Known rows, with every step that occurs:
tamo-litoz-tani: [-0.01  0.08  0.05  0.24  0.24  0.29  0.14 -0.06  0.03  0.24 -0.18 -0.11
 -0.02  0.17  0.23  0.09  0.02  0.34 -0.18  0.65]
fovate-munaf-zani-kelef: [-0.59  0.05 -0.41  0.45  0.47 -0.37  0.07  0.15  0.13  0.03  0.20 -0.18
 -0.32  0.01  0.28 -0.04  0.26 -0.10  0.34 -0.67]
kelef-fovate: [-0.12 -0.01 -0.21  0.20 -0.16 -0.11  0.22  0.37  0.00 -0.04  0.04 -0.31
  0.17 -0.22  0.38 -0.27 -0.29 -0.16  0.01 -0.65]
tamo-litoz-tani-fovate-kelef-zani: [ 0.09 -0.03 -0.09  0.32 -0.02  0.26  0.07 -0.10 -0.10  0.46  0.01  0.05
  0.14  0.01  0.15 -0.14 -0.10  0.42 -0.26  0.72]
zani-munaf-litoz: [-0.36  0.27 -0.13  0.34  0.65 -0.15  0.19  0.24  0.20 -0.01  0.02 -0.23
 -0.24 -0.23  0.24  0.04  0.18 -0.34  0.26 -0.45]
tamo-litoz: [-0.09  0.06  0.28  0.22  0.46 -0.04  0.10  0.05  0.04  0.04 -0.25 -0.07
 -0.02  0.01  0.41  0.07  0.18  0.23  0.01  0.36]
tani-fovate-kelef-zani-munaf-litoz-tamo: [-0.08 -0.12 -0.42  0.27 -0.04 -0.27  0.11  0.19 -0.07  0.42  0.10  0.08
  0.18 -0.55  0.13 -0.49 -0.19  0.14  0.03 -0.36]
fovate-kelef: [-0.35  0.04 -0.32  0.26  0.32 -0.30  0.30 -0.22  0.12  0.03 -0.20 -0.11
 -0.18 -0.38  0.27 -0.12  0.08  0.49  0.16 -0.27]
zani-kelef: [-0.17 -0.03 -0.62  0.39  0.56 -0.22  0.23 -0.01  0.17  0.10  0.18 -0.07
 -0.62 -0.12  0.24 -0.06  0.45  0.01  0.20 -0.10]
fovate-munaf-zani: [-0.64  0.04 -0.14  0.27  0.34 -0.37  0.04  0.31  0.13 -0.06  0.09 -0.26
 -0.13  0.01  0.34  0.00  0.08 -0.14  0.29 -0.85]
munaf-zani-kelef: [-0.24 -0.13 -0.29  0.59  0.74 -0.15  0.05  0.06  0.45  0.32  0.10 -0.09
 -0.21 -0.04  0.47 -0.03  0.53 -0.37  0.02 -0.67]
tamo-litoz-tani-fovate-kelef-zani-munaf: [ 0.05  0.01 -0.18  0.47  0.03  0.23  0.06 -0.09 -0.10  0.45  0.16  0.06
  0.08  0.00  0.00 -0.10 -0.12  0.41 -0.17  0.67]
litoz-tani-fovate-kelef-zani: [-0.04 -0.17 -0.61  0.16 -0.38  0.17  0.13  0.03 -0.01  0.48  0.13 -0.10
 -0.05 -0.11  0.02 -0.28 -0.29  0.22 -0.27  0.09]
litoz-tamo: [-0.24 -0.12 -0.31 -0.01  0.37 -0.24  0.19  0.38  0.18  0.05 -0.17 -0.23
  0.07 -0.19  0.17 -0.22 -0.29  0.31  0.09 -0.65]
tani-litoz-tamo: [ 0.21 -0.09 -0.15 -0.21  0.38  0.14  0.00  0.01 -0.05  0.34 -0.48 -0.16
 -0.17 -0.34  0.13 -0.23 -0.03  0.10 -0.04 -0.49]
munaf-litoz-tamo: [-0.18  0.18  0.09 -0.18  0.58  0.03  0.31  0.23  0.25  0.18 -0.58 -0.26
  0.24 -0.34  0.59 -0.30  0.04 -0.15 -0.01 -0.44]
tani-fovate-munaf-litoz: [-0.27 -0.01 -0.24 -0.11 -0.13 -0.35  0.13  0.41 -0.17  0.14 -0.29 -0.06
 -0.13 -0.31  0.41 -0.38 -0.01 -0.24  0.21 -0.46]
kelig-zani-munaf: [-0.30  0.13 -0.29  0.45  0.17 -0.28 -0.05  0.54  0.15  0.21  0.63 -0.27
  0.01 -0.18 -0.14  0.17 -0.03 -0.45 -0.13 -0.39]
litoz-tani-fovate: [-0.04 -0.17 -0.54  0.04 -0.33  0.15  0.14  0.24  0.04  0.38 -0.08 -0.17
 -0.21  0.02  0.10 -0.19 -0.22 -0.02 -0.22 -0.02]
fovate-tamo-litoz-tani: [-0.37  0.03 -0.03  0.28  0.06 -0.02  0.07  0.32  0.05  0.35 -0.13 -0.09
  0.27 -0.06  0.37 -0.49 -0.25  0.63 -0.22  0.53]

Rows:
[-0.04 -0.02 -0.05  0.31  0.06  0.19  0.03  0.03 -0.04  0.40 -0.16  0.00
  0.05  0.13  0.21 -0.07 -0.03  0.22 -0.14  0.44] | tamo-litoz-tani-fovate-munaf-zani
[-0.19 -0.12 -0.64  0.03 -0.39  0.06  0.13  0.25 -0.08  0.30  0.01 -0.19
 -0.25  0.04  0.02 -0.19 -0.30  0.08 -0.08 -0.05] | litoz-tani-fovate-munaf
[-0.29 -0.18 -0.50  0.28 -0.03 -0.44  0.02  0.37 -0.07  0.25  0.02  0.03
 -0.25 -0.21  0.28 -0.31  0.09 -0.21  0.23 -0.62] | tani-fovate-munaf-zani-kelef
[-0.33  0.13 -0.24  0.48  0.35 -0.17  0.17 -0.13  0.10  0.19  0.40 -0.09
  0.10 -0.42  0.15 -0.16  0.02  0.28  0.06 -0.20] | fovate-kelef-zani-munaf-litoz
[-0.06 -0.14 -0.67  0.13 -0.32  0.12  0.20 -0.01  0.00  0.43 -0.13 -0.10
 -0.20 -0.12  0.03 -0.26 -0.24  0.27 -0.19  0.07] | litoz-tani-fovate-kelef
[-0.24  0.01 -0.16  0.40  0.02  0.04 -0.07  0.52  0.07  0.40  0.76 -0.17
  0.33 -0.19  0.14 -0.31 -0.20 -0.25 -0.19 -0.14] | kelef-zani-munaf-litoz-tani-fovate-tamo
[-0.16 -0.07 -0.35  0.79  0.39  0.11  0.05  0.05  0.31  0.56  0.17 -0.05
  0.18 -0.07  0.41 -0.34  0.19 -0.10 -0.15 -0.31] | munaf-zani-kelef-fovate-tamo-litoz-tani
[-0.52  0.30 -0.20 -0.08  0.15 -0.02  0.25  0.14 -0.03  0.02 -0.19 -0.33
 -0.16 -0.04  0.34 -0.11  0.00 -0.05  0.16 -0.23] | fovate-munaf-litoz-tani
[-0.22  0.06 -0.82  0.50  0.16 -0.23  0.28  0.04 -0.09  0.06  0.36 -0.12
 -0.38 -0.18  0.13 -0.26  0.10  0.05  0.30 -0.31] | zani-kelef-fovate-munaf
[-0.15 -0.20 -0.10  0.17 -0.20 -0.35  0.01  0.53 -0.12  0.37 -0.24  0.10
  0.17 -0.32  0.41 -0.64 -0.19  0.24 -0.07  0.08] | tani-fovate-tamo-litoz
[-0.21 -0.14 -0.57  0.15 -0.32  0.08  0.07  0.25  0.02  0.39  0.00 -0.18
 -0.15  0.06  0.08 -0.19 -0.23 -0.05 -0.12 -0.24] | litoz-tani-fovate-munaf-zani
[-0.17  0.22 -0.41  0.42  0.03 -0.05  0.05  0.30  0.09  0.52  0.37 -0.18
  0.16 -0.33 -0.12 -0.06 -0.05 -0.40 -0.24 -0.12] | kelig-zani-munaf-litoz-tani-fovate-kelef
[-0.29 -0.03 -0.22  0.33  0.19 -0.20  0.13 -0.11  0.09  0.15  0.35 -0.10
  0.11 -0.34  0.21 -0.16 -0.02  0.39 -0.03 -0.20] | fovate-kelef-zani
[-0.16 -0.11 -0.34  0.69  0.51 -0.07  0.09  0.09  0.37  0.34  0.20 -0.12
 -0.02 -0.12  0.45 -0.17  0.35 -0.40  0.01 -0.76] | munaf-zani-kelef-fovate
[ 0.00 -0.01 -0.24  0.45  0.15  0.20  0.06 -0.09 -0.05  0.47 -0.09  0.06
 -0.08  0.12  0.15 -0.09  0.09  0.26 -0.10  0.53] | tamo-litoz-tani-fovate-munaf-zani-kelef
[-0.37  0.04 -0.34  0.56  0.29 -0.24  0.13 -0.08  0.07  0.13  0.55 -0.09
  0.02 -0.36  0.00 -0.11 -0.05  0.38  0.09 -0.26] | fovate-kelef-zani-munaf
[-0.04  0.10 -0.56  0.58 -0.13  0.05  0.04  0.29  0.01  0.61  0.59 -0.12
  0.27 -0.18 -0.03 -0.27 -0.07 -0.10 -0.39  0.29] | kelig-zani-kelef-fovate-tamo-litoz-tani
[-0.12  0.14 -0.10 -0.10  0.02  0.26  0.24  0.22  0.12  0.48 -0.51 -0.19
  0.17 -0.25  0.58 -0.48 -0.02 -0.22 -0.26  0.08] | munaf-litoz-tani-fovate-tamo
